What can hang from each mark:
q_242: q_936
q_832: q_944
q_458: q_944
q_944: q_242 q_383 q_976
q_286: q_944
q_148: q_936 q_944
q_976: q_148 q_242 q_383 q_832
q_383: q_944 q_976

Each row was made from one small tree. The marks that hang from a mark follow it in brackets, in the order of their numbers. Every link used is in the known rows. Write each row's tree.
Known rows:
q_976{q_148 q_242{q_936} q_383 q_832{q_944}}: [-0.51  8.37 -3.82  1.62  0.81  6.52  1.66 -2.02  2.64  2.89  1.78 -0.85
  6.62 -2.21  0.49 -0.38  0.41  4.37 -5.31 -3.64  0.60  0.69]
q_286{q_944}: [-0.23 -0.31  0.31 -1.32 -1.30 -1.19  1.64 -1.19 -0.39  2.00  2.26 -2.26
 -0.58 -0.62  0.90 -0.01  0.60 -0.94 -0.98 -1.78 -0.57  0.90]
q_383{q_944{q_242{q_936} q_976{q_148 q_832}}}: [-1.61  1.43 -1.07  0.72 -2.45  0.63  0.97 -1.85 -3.07  3.60  3.24  0.10
 -1.47 -1.77  1.63 -1.07  2.10 -2.94 -1.41  1.29 -0.50 -2.17]
q_286{q_944{q_383{q_976}}}: [ 0.81  1.46  1.15 -1.80 -0.35 -1.59  1.34 -1.78  0.32  2.07  1.72 -0.58
 -1.20 -0.72  0.66  0.89  1.25 -0.22  1.43 -1.72  0.30  2.29]
q_458{q_944{q_242 q_976}}: [-3.05  0.75  3.95 -0.82 -1.72  1.91  0.55 -2.71 -1.61  1.93  4.39 -0.54
  3.72 -2.03  1.77 -0.40  2.03 -2.83  1.94  1.75 -0.45 -1.22]
q_458{q_944{q_976{q_148 q_242 q_383 q_832}}}: [-3.11  6.29  1.39  1.44 -0.71  5.93  1.97 -2.81  1.34  2.20  2.81 -0.23
  7.52 -2.60 -0.50 -0.02  2.03  0.36 -1.63 -1.93 -0.44  0.28]
q_383{q_944{q_242}}: [-0.01  1.32 -0.72 -0.65 -2.32 -0.95  0.76 -1.53 -3.10  2.30  3.85 -2.06
  0.53 -1.30  1.89 -1.53  1.60 -1.25  0.60  1.93 -0.06 -1.52]
q_832{q_944{q_242{q_936}}}: [-0.26  0.85 -0.72 -1.05  0.02  1.12  0.06 -1.95 -0.71  2.54  3.37 -1.31
  2.05 -1.48  3.08 -0.67  0.06  0.72 -1.25  0.32  0.59 -1.42]
q_976{q_383{q_944} q_832}: [ 2.27  6.18 -3.03  1.67 -0.36  3.78  1.89 -0.77  0.01  2.74  3.41 -2.25
  5.97 -0.79  0.50  0.14  1.70  0.78 -1.21 -1.16  0.68 -1.33]
q_383{q_944 q_976}: [ 0.31  0.33  0.73 -0.57 -0.16  0.18  1.88 -1.33 -0.42  2.73  4.46 -0.79
  1.86 -0.88  0.75 -0.10  0.58 -0.10  1.27 -0.62  0.78 -0.75]
q_832{q_944}: [ 1.14 -0.42  0.23 -1.02  0.47 -0.97  0.54 -0.82  0.26  1.74  2.29 -1.81
  3.64 -1.36  1.22 -0.07 -0.42  1.95 -2.33 -1.73  0.18 -2.26]
q_832{q_944{q_976{q_148{q_936} q_383}}}: [-1.95  2.85  1.67 -1.85 -0.28  1.65  0.37  0.31  0.10  2.65  1.71 -1.26
  0.67 -2.35  1.78 -0.43  0.49  1.27 -1.66 -1.61  0.67 -4.98]
q_944{q_242 q_383{q_976{q_148 q_832}}}: [ 0.76  4.03 -0.52  0.45 -3.21  0.61  0.57 -1.10 -1.17  1.18  0.39 -0.08
  1.26 -1.60  2.39  0.09  2.54  1.03  2.69  0.11  0.08  2.14]
q_944{q_242 q_383}: [ 1.10  2.74  0.99 -1.34 -1.33 -0.83 -0.62 -0.92 -1.94  0.99  1.03 -1.20
 -0.13 -1.46  1.52 -0.85  2.45 -0.29  1.84  1.80  0.40  0.46]
q_458{q_944{q_383 q_976{q_148 q_242 q_832}}}: [-1.64  3.19  2.87  0.56 -0.98  1.58  0.90 -3.33 -0.27  1.64  0.94  0.35
  4.14 -2.79 -1.55  0.30  2.00  0.08 -1.80 -1.18 -1.04  1.28]
q_148{q_936 q_944{q_383 q_976{q_242 q_832}}}: [-2.50  6.91  1.50 -0.61 -0.82  4.35 -0.36 -0.93 -0.39  1.38  2.55 -0.41
  1.20 -0.87 -0.73  0.20 -0.06  2.78 -1.43 -1.47  1.05 -1.95]
q_458{q_944{q_976}}: [-2.34 -1.33  4.87 -0.79  0.29  1.38  1.00 -2.27 -0.24  2.15  3.56 -0.55
  3.89 -1.67 -0.21  0.21  1.17 -2.45  0.15 -0.05 -0.33 -1.46]
q_976{q_832{q_944}}: [ 2.71  1.76 -2.02  0.99 -0.85  1.00  1.06 -0.87  0.22  1.60  2.02 -2.08
  6.39 -1.10  1.43  0.92 -0.55  2.70 -3.20 -2.62 -0.19 -1.22]
q_458{q_944{q_242{q_936} q_976}}: [-4.08 -0.14  3.99 -0.91 -0.14  3.31  0.50 -3.42 -1.24  2.92  4.53 -0.06
  2.50 -1.88  1.85 -0.24  1.65 -3.61  1.21  2.09  0.04 -0.71]
q_383{q_944{q_242{q_936}} q_976{q_832}}: [-0.10  3.51 -2.25  1.02 -1.85  3.71  1.84 -3.01 -1.22  3.49  5.29 -0.49
  3.31 -0.86  3.06  0.34  0.89 -0.36  1.22  0.92  0.84  0.94]
q_832{q_944{q_383 q_976{q_148 q_242}}}: [-0.73  3.33  1.39 -1.59  0.61 -2.12 -0.15 -1.42  0.24  1.63  0.55  1.11
 -0.13 -2.79 -0.69 -0.74  1.10  1.85 -3.29 -2.24 -0.09 -2.17]
q_286{q_944{q_976{q_148{q_936} q_242 q_383}}}: [-4.76  6.84  1.30 -1.90 -2.13  3.45  1.73 -1.19  0.34  2.69  2.46 -1.56
 -2.44 -2.06  0.97 -0.85  1.15 -0.09 -1.67 -2.10 -0.06 -0.46]

Write each row's tree:
[-3.32  3.36  3.03 -1.50 -1.11  3.20  0.59  1.14 -0.12  2.48  1.29 -1.50
 -1.77 -1.90  0.92 -0.82  1.61 -0.74 -0.05 -0.59  0.77 -3.60] | q_944{q_976{q_148{q_936} q_383}}
[-0.22  6.85 -0.68  1.33 -1.05  5.77  2.33 -1.86  2.37  1.24  3.46 -0.63
  6.90 -1.14  0.85  0.70 -0.22  3.35 -0.68 -2.71  0.73  2.97] | q_383{q_976{q_242 q_832}}
[-1.29  5.00  0.70  0.48  0.48  2.35  0.47 -1.65  0.40  2.31  0.17  1.41
 -0.69 -2.10 -1.56 -0.24  1.69  0.26 -3.63 -1.72  0.05  0.87] | q_944{q_383 q_976{q_148 q_242{q_936} q_832}}
[ 0.55  6.94 -1.83  1.08 -0.66  4.79  2.15 -2.41  2.57  1.50  3.81 -0.55
  8.76 -1.53  1.62  1.06 -0.97  4.90 -1.79 -3.51  0.71  1.63] | q_383{q_976{q_242 q_832{q_944}}}
[-1.56  4.70 -0.78  0.43 -3.86  3.71  2.36 -2.31 -1.15  2.66  3.12 -2.08
  2.30 -2.01  1.24 -0.32 -0.63  3.32 -1.48 -1.36 -0.04  1.42] | q_383{q_944 q_976{q_148{q_936} q_242 q_832}}
[-1.67  4.02  2.98  0.21  1.36  4.43  0.65 -4.25  0.69  2.57  2.79  0.52
  5.01 -2.11 -1.13  0.91  1.24 -0.27 -2.12 -0.38  0.13  1.79] | q_458{q_944{q_383 q_976{q_242{q_936} q_832}}}
[-1.89  3.63  1.13 -0.70  0.07  0.62  1.30 -1.86 -0.79  2.51  4.44 -0.14
  0.36 -1.85 -0.85 -1.28  0.97 -1.00 -2.24 -0.52  0.18 -2.39] | q_383{q_944{q_976{q_242}}}
[-3.01  8.32 -0.93  1.44  0.73  7.18  1.69 -1.05  2.32  2.79  2.26  0.64
  2.83 -1.94 -0.32 -0.47  1.78  0.49 -3.28 -2.62  0.75 -0.34] | q_944{q_976{q_148 q_242{q_936} q_383 q_832}}
[-1.00  2.89 -1.14  0.59 -1.47  2.23  0.89 -2.28 -2.52  3.59  4.64 -0.19
  0.40 -1.31  1.86 -0.46  1.60 -2.84 -0.92  1.54  0.20 -2.35] | q_383{q_944{q_242{q_936} q_976{q_832}}}
[-0.31  2.17  1.11 -2.46 -2.61 -0.91 -0.41 -1.40 -1.77  1.83  1.04 -1.36
 -0.33 -2.33  3.83 -0.19  0.51  2.88  1.78  0.48  0.63 -0.78] | q_832{q_944{q_242 q_383{q_976{q_148{q_936}}}}}
[-1.65  3.05 -0.15  1.07 -4.06  1.17  0.78 -0.29 -1.89  1.46  1.40 -0.12
  0.39 -1.86  2.33 -0.66  2.43 -1.73 -0.14  0.13 -0.92 -1.56] | q_944{q_242 q_976{q_148 q_832}}
[-0.48  3.02  2.61  0.13 -1.99  1.75  0.10 -3.10 -1.87  1.74  2.43 -0.18
  4.69 -2.03  1.28  0.82  2.72 -1.96  1.70  1.53 -0.46  0.11] | q_458{q_944{q_242 q_383 q_976{q_832}}}
[-0.94  3.29  1.21 -2.19 -2.14 -2.08  0.23 -1.82 -1.85  1.99  2.14  0.07
 -3.96 -1.41  1.67 -0.14  2.82 -3.14  1.49  0.57 -0.31 -0.21] | q_286{q_944{q_242 q_383 q_976}}
[ 0.87  4.47 -2.08  1.92 -1.24  3.70  1.67  0.58  0.92  1.76  0.41 -1.85
  4.37 -1.22  0.33 -0.16  2.06  1.47 -1.57 -2.44 -0.03 -0.21] | q_976{q_148 q_383 q_832}
[-2.37  6.47 -0.16 -1.26 -1.81  2.31  1.27 -1.26 -0.21  2.51  4.14 -0.66
 -0.77 -1.25  2.73 -0.38  2.97 -2.92  1.79 -0.26  0.23 -1.19] | q_286{q_944{q_242 q_976{q_383}}}
[-1.68  8.02 -1.28  0.96 -0.20  7.43  0.83 -1.04  0.56  2.92  3.96  0.12
  2.99 -1.25  2.94  0.11  2.56 -1.91  0.45  0.46  1.38 -1.60] | q_944{q_242{q_936} q_976{q_383 q_832}}
[-1.24  2.98 -1.07  0.26 -5.71  2.13  1.65 -1.66 -3.38  2.75  3.12 -2.40
  0.77 -1.78  3.80 -0.35  0.60  1.06  1.65  1.03 -0.16 -0.05] | q_383{q_944{q_242} q_976{q_148{q_936} q_832}}
[-3.03 -3.09  4.82 -0.60 -0.68 -0.22  1.01 -1.80 -0.87  2.15  2.09 -0.33
  2.00 -2.05 -0.52 -0.33  1.58 -2.44 -0.39 -0.38 -1.07 -1.42] | q_458{q_944{q_976{q_148}}}
[-0.68  4.58  1.81 -1.13  2.27  3.15  0.74 -2.28  1.99  2.14  2.40  0.53
  1.27 -1.39 -0.48  0.01  0.66  1.99  0.17 -1.18  1.72  3.10] | q_944{q_383{q_976{q_242{q_936}}}}
[ 0.54  6.23 -0.04  0.38  1.31  4.82  1.12 -2.37  2.06  2.08  2.07  0.30
  3.59 -1.25 -0.20  0.95  0.48  2.81 -0.76 -1.87  1.40  3.82] | q_944{q_383{q_976{q_242{q_936} q_832}}}
[ 1.15  1.48 -0.55 -0.27 -2.20 -1.62  1.84 -1.64 -0.11  2.01  0.30 -0.54
 -0.62 -0.95  0.52  1.20  1.56  0.40  0.15 -2.63 -0.61  3.07] | q_286{q_944{q_383{q_976{q_148 q_832}}}}
[-1.87  0.96 -0.44 -1.41 -1.76  1.03  1.15 -2.50 -1.35  2.86  3.37 -1.63
 -2.21 -0.73  2.83 -0.53  1.02 -2.06 -0.06  0.42 -0.22  1.67] | q_286{q_944{q_242{q_936}}}
